What can hang from each mark
z681: z398 z490
z866: z596
z686: z418 z523
z505: z108
z490: z523 z681
z523: z490 z596 z686
z108: z418 z505
z418: z108 z686
z596: z866

Known rows, with every way that one mark hangs from another
(z596 z866): [ 0.35 -0.87 -0.62 -2.90  0.35  0.20  1.56  1.75 -0.04  0.56  1.27  0.41
 -0.31  0.84 -0.11  1.08 -1.75  0.35 -0.59 -1.01  0.20 -1.15 -2.35 -2.24]
(z108 z418): [-0.15 -0.27  0.56 -0.32 -0.11  0.92  0.51  0.84  0.10  0.74  0.49  0.95
 -0.28  1.21 -0.08  1.78 -2.35  0.97  0.29 -1.17 -0.59 -0.45 -1.20  0.96]
(z866 z596): [ 0.39 -0.72 -0.42 -2.37 -0.47  0.30  1.64  1.37 -0.50  0.60  1.71  0.13
 -2.42  0.89 -0.23  1.28 -0.58  0.11 -1.09 -1.56 -0.01 -0.47 -0.44  0.08]
(z523 z490 (z596 z866)): [-0.72 -0.28 -1.18 -4.06  1.59  1.55  2.23  0.88  0.10 -0.51  1.23  1.46
 -0.43  1.12 -0.52  1.53 -0.92 -0.83 -1.61 -1.22 -0.47 -2.82 -1.29 -3.26]
(z490 (z523 z596 z686)): [-0.12  0.27 -1.08 -3.98  1.96  0.95  3.10  1.25 -0.26 -0.14  1.13 -1.17
 -3.51  3.85  0.24  2.49 -0.67  0.56 -2.20 -0.78 -2.09 -0.20  1.10 -2.95]
(z490 (z681 z398)): [ 1.80  1.68 -1.19 -2.70  0.95  2.63 -0.51  0.06  1.07 -0.15  0.43  3.78
  0.34  0.57 -0.79  1.17 -0.39 -0.54 -0.34 -1.38 -1.20 -0.51 -1.24 -2.20]
(z505 z108): [-0.13  0.33  0.48 -1.48 -0.86  0.09  0.35  0.23 -0.32  0.91  0.96  0.93
 -0.24  1.23  0.09  1.55 -1.25  0.63  0.48 -0.93 -0.75  0.02  0.07  0.00]
(z686 z523): [ 0.34  0.80 -0.22 -0.44  0.43  0.62  1.57  0.73 -0.30  0.49  0.60  1.22
  0.77  1.18 -0.77  1.21 -0.45  0.45 -0.75 -1.55 -0.69  0.71 -0.37 -1.01]
(z505 (z108 (z418 (z686 (z523 (z490 z681)))))): [-1.37  2.95  1.56 -1.35 -0.54 -0.95 -1.88 -2.13  0.70  0.49  0.36  6.70
  1.38  0.26 -0.71  2.89 -1.84  1.05  3.36 -1.50 -1.82  0.31 -1.91 -1.59]
(z523 z490 (z596 z866) (z686 (z418 z108))): [-1.20  0.35  0.63 -4.76  0.61 -2.62  2.65  0.63 -0.54 -0.85 -0.04  0.98
 -1.59  3.12  0.14  2.32 -2.49 -0.95  1.67 -0.36 -1.12 -3.85  1.54 -6.47]
(z490 (z523 (z596 z866) (z686 z418)) z681): [ 0.10  1.43 -1.10 -5.69  2.19 -1.85  2.12  1.20  0.29 -0.80  0.87  0.65
 -2.80  3.42  0.44  2.55 -2.16  0.30 -0.36 -0.48 -1.67 -1.63  0.77 -6.77]
(z681 z398 (z490 (z523 (z596 z866)))): [ 0.84  1.89 -2.89 -5.10  2.31  1.54  1.12  1.43  0.54  0.33  1.56  1.45
 -1.94  1.56  0.21  2.08 -0.86 -0.40 -0.89 -0.99 -1.77 -1.58 -1.47 -5.60]
(z490 z523): [ 0.59  0.63 -1.36 -1.84  1.19  0.78  2.07  1.19  0.12  0.67  0.93  0.05
 -1.70  2.13  0.13  1.82 -0.77  0.43 -0.78 -1.14 -0.90  0.49  1.14 -0.68]
(z108 (z418 (z686 z523)) z505): [-1.17  1.18  2.24 -0.77 -1.21 -1.34 -1.04 -0.22  0.00  1.15  0.44  2.87
  0.62  1.04 -0.11  2.64 -3.37  2.20  3.44 -1.53 -1.16  0.50 -2.01 -0.64]
(z681 z398 (z490 (z523 (z596 z866) z686))): [ 0.91  1.27 -2.22 -5.99  2.34  0.74  1.81  1.28  0.34  0.19  1.61  1.04
 -3.48  2.49  0.30  2.52 -0.58  0.07 -1.47 -0.47 -2.47 -1.48 -1.70 -7.52]
(z418 (z108 z505) (z686 (z523 z490))): [-1.25  2.01  1.56 -2.66 -1.02 -2.08 -0.13 -1.06 -0.21  0.62 -0.14  4.56
  1.03  1.26 -0.29  2.55 -1.77  0.00  4.27 -1.57 -1.46 -0.79  0.52 -2.73]
(z505 (z108 (z418 z686))): [-1.40  0.62  2.05 -1.02 -1.54 -0.84 -1.33 -0.03  0.09  1.10  0.89  1.93
 -0.82  1.41  0.31  2.62 -3.56  2.16  3.21 -0.83 -0.84  0.20 -2.25  0.60]
(z418 (z108 z505) (z686 (z523 z596))): [-1.86  2.04  1.47 -3.07 -0.68 -1.55 -0.18  0.17 -0.80  0.32  0.31  2.01
  0.63  2.45  0.28  2.43 -2.88  0.92  3.25 -1.65 -1.86 -0.66  0.15 -2.70]
(z418 z686): [ 0.15 -0.02  0.10 -2.07  0.34  0.80  0.67  1.21  0.17  0.09  0.83  1.01
 -1.49  1.79 -0.43  1.88 -1.92  0.98  0.32 -1.14 -0.13  0.19 -1.70 -0.35]
(z523 (z490 z681)): [ 0.90  1.07 -1.19 -2.60  1.50  2.07  0.61 -0.56  0.79 -0.45  0.41  4.44
  0.13  0.56 -0.97  1.57  0.29 -1.13 -1.18 -1.45 -1.01 -1.14 -0.03 -1.30]
(z523 z686): [ 0.70 -0.88  0.16 -2.35  0.44  0.68  2.08  1.05 -0.25  0.25  0.80 -0.01
 -2.18  2.40 -0.33  1.73 -0.68  0.59 -1.48 -0.74 -0.97 -0.14 -0.51 -1.85]
(z681 z398 (z490 (z523 z596 z686))): [ 1.16  1.84 -2.08 -4.53  2.45  1.91  1.62  0.70  0.29  0.01  1.12  1.19
 -3.70  3.17  0.06  2.72  0.19 -0.22 -1.74 -0.68 -3.00 -0.63  0.26 -5.24]
(z490 z681): [ 1.14  0.68 -0.97 -2.38  1.00  1.70  0.29  0.53  0.40 -0.08  0.64  2.72
 -0.08  1.04 -0.47  1.33 -0.73 -0.10 -1.20 -1.41 -0.89 -0.24 -0.79 -0.74]

Rows
[ 0.80  1.61 -2.00 -6.72  2.37  1.00  1.42  0.76  0.92 -0.36  1.34  2.00
 -2.33  2.32  0.09  2.17 -0.79  0.10 -1.17 -0.79 -2.46 -1.34 -1.67 -7.49] -> (z490 (z523 (z596 z866) z686) (z681 z398))
[-0.26  1.13  1.65 -1.82 -1.39 -2.88 -0.01  0.35 -0.66  0.53 -0.53  1.23
  0.21  2.18  0.75  1.93 -3.46 -0.16  4.22 -0.89 -0.77 -1.87  3.31 -1.72] -> (z686 (z418 (z108 z505)))
[-0.20  1.30  1.34 -3.57 -0.72 -4.22  1.39  0.27 -0.59  0.75 -0.31  0.26
 -2.55  3.87  1.29  2.95 -2.96  0.44  3.98 -0.33 -2.00 -0.94  4.57 -4.19] -> (z490 (z523 (z686 (z418 (z108 z505)))))
[-0.95  2.09 -0.89 -4.81  1.95  0.41  0.63 -0.14  0.65 -0.99  1.08  4.97
  0.70  0.82 -1.16  2.09 -1.02 -0.09 -0.07 -1.66 -1.16 -1.46 -3.16 -5.43] -> (z418 (z686 (z523 (z490 z681) (z596 z866))))
[-0.18  2.44 -1.29 -2.55  2.30  2.36  1.10 -0.73  0.32 -0.98  0.45  4.43
  1.33  1.08 -1.33  1.70  0.61 -1.07 -1.84 -1.99 -1.88 -1.00  0.23 -2.71] -> (z686 (z523 (z490 z681) z596))
[-0.92  0.02  2.02 -1.67 -1.15 -0.60 -1.27  0.23  0.25  0.97  0.65  2.23
 -0.73  1.34  0.28  2.72 -3.92  1.93  3.08 -1.20 -0.85 -0.53 -1.93  0.40] -> (z108 (z418 z686) z505)
[-0.75  2.47  1.65 -1.17 -0.94 -3.30  0.49 -1.07 -0.47  0.33 -0.91  3.80
  1.79  1.53 -0.17  2.12 -1.93 -0.93  4.49 -1.28 -1.24 -1.80  3.85 -3.18] -> (z686 (z418 (z108 z505)) (z523 z490))
[-0.10  0.68  1.15 -2.33 -0.06 -2.43  2.10 -0.11 -0.33 -0.40 -0.74  1.84
 -1.56  2.97 -0.15  2.31 -1.60 -0.92  2.28 -0.39 -1.13 -2.17  3.18 -3.73] -> (z523 z490 (z686 (z418 z108)))
[ 0.10  0.33  1.35 -2.09 -0.55 -2.69  1.78  0.91 -0.73  0.00 -0.49  0.07
 -1.82  3.40  0.36  2.07 -2.52  0.10  2.21 -0.32 -0.99 -1.26  2.58 -3.36] -> (z523 (z686 (z418 z108)))
[-1.01  1.62  1.05 -4.29  0.07 -3.23  1.76  0.42 -0.79  0.08 -0.15 -0.47
 -2.78  4.62  1.37  3.12 -3.06  0.27  3.02 -0.47 -2.54 -1.79  4.79 -4.65] -> (z490 (z523 z596 (z686 (z418 (z108 z505)))))
[-2.31  0.91  1.75 -3.08 -0.59 -1.64 -0.50  0.54 -0.14  0.70  1.17  1.98
  0.64  1.17  0.20  2.63 -4.25  2.19  2.76 -1.48 -1.17 -1.23 -3.83 -3.38] -> (z108 (z418 (z686 (z523 (z596 z866)))) z505)
[-0.98  0.78  1.96 -3.65 -0.65 -2.73  1.03  0.43 -0.99 -0.27 -0.34  0.01
 -1.63  3.95  0.87  2.57 -3.29  0.03  2.72 -0.53 -2.00 -2.52  3.39 -4.06] -> (z523 z596 (z686 (z418 (z108 z505))))
[ 0.22  0.99 -1.44 -5.05  2.18 -2.05  2.56  1.77 -0.32 -0.28  1.20 -0.22
 -4.12  3.62  0.62  2.88 -1.94  0.28 -0.55 -0.16 -1.72 -1.81  0.65 -6.79] -> (z681 (z490 (z523 (z596 z866) (z686 z418))))
[-0.40 -1.20 -0.27 -4.83  1.08  0.30  2.64  1.79 -0.41 -0.23  1.48 -0.86
 -2.14  2.52 -0.03  1.70 -1.62  0.60 -2.18 -0.64 -1.00 -1.80 -2.30 -4.66] -> (z523 (z596 z866) z686)
[ 1.26  0.52 -1.52 -3.35  1.68  0.09  2.06  0.96 -0.13  0.72  1.16  0.86
 -3.89  2.90  0.30  2.72  0.02  0.42 -1.61 -0.53 -2.10  0.43  0.54 -3.36] -> (z681 (z490 (z523 z686)))
[-1.00  1.66  1.83 -2.28 -1.52 -2.43 -0.45 -0.04 -0.62  0.98  0.09  2.69
  0.88  1.73  0.24  2.25 -2.70  1.07  4.14 -1.46 -1.37  0.15 -0.23 -2.32] -> (z418 (z108 z505) (z686 z523))
[-0.23  0.76 -1.73 -4.96  2.19  1.88  1.10  0.23  0.58 -0.92  1.13  3.58
  0.13  0.72 -0.67  1.57 -0.65 -1.08 -1.76 -1.47 -0.99 -2.88 -1.78 -3.92] -> (z523 (z490 z681) (z596 z866))
[-0.08  0.95 -0.45 -3.19  1.77 -0.83  3.10  1.28 -0.23 -0.62  0.46 -1.35
 -3.64  4.36  0.33  2.68 -1.74  0.42 -0.63 -0.46 -1.63 -0.84  3.23 -3.75] -> (z490 (z523 z596 (z686 z418)))
[ 1.37  3.81 -0.52 -1.36  1.29  0.40 -0.12 -1.36  1.18 -0.85 -0.62  5.99
  1.80  0.37 -1.67  1.57  0.02 -1.51  1.56 -1.49 -1.25 -1.08  1.48 -4.36] -> (z686 z418 (z523 (z490 (z681 z398))))
[ 0.50  1.61 -1.24 -3.46  2.35 -0.79  2.38  1.15 -0.37 -0.48  0.69 -0.12
 -4.24  4.24  0.42  3.09 -1.19  0.03 -1.00 -0.35 -2.24 -0.95  2.74 -4.61] -> (z681 (z490 (z523 z596 (z686 z418))))
[-0.33 -0.26 -0.40 -3.47  1.76  1.95  2.81  0.20 -0.08 -0.84  0.74  1.08
 -2.23  2.75 -0.71  2.15  0.10 -0.68 -2.47 -0.93 -1.65 -1.84  0.51 -2.78] -> (z523 z490 z596 z686)
[-0.77  0.62  1.54 -3.28 -1.49 -1.67 -0.71  0.36 -0.39  0.81  0.27  2.02
 -0.66  1.94  0.64  2.34 -3.28  0.84  3.90 -1.13 -0.98 -0.81 -0.21 -1.28] -> (z418 (z108 z505) z686)
[ 0.91  1.57 -1.09 -4.88  2.26  3.11  0.91 -0.90  1.04 -1.30  0.39  4.26
 -1.26  1.84 -1.18  2.08  0.68 -1.35 -1.85 -1.13 -2.57 -2.11 -0.39 -5.09] -> (z523 (z490 (z681 z398)) z596 z686)
[ 1.25  2.51 -1.39 -3.80  2.30  0.08  1.61  0.75  0.28 -0.54  0.42  0.89
 -3.85  3.68  0.09  2.95 -0.93 -0.39 -0.19 -0.34 -2.59 -1.20  2.33 -6.01] -> (z681 z398 (z490 (z523 z596 (z686 z418))))
[-0.70  1.40 -0.79 -1.58  1.75  1.91  2.21 -0.10 -0.16 -0.55  0.57  2.27
  0.80  1.47 -1.20  1.65  0.29 -0.71 -1.77 -1.75 -1.33 -0.96  0.66 -1.86] -> (z686 (z523 z490 z596))
[ 1.67  1.29 -0.74 -4.05  1.42  2.18  0.50 -1.06  1.19 -0.63  0.27  5.05
 -1.07  1.08 -1.23  1.93  0.83 -1.18 -0.76 -0.94 -2.05 -1.37 -0.76 -4.46] -> (z523 (z490 (z681 z398)) z686)
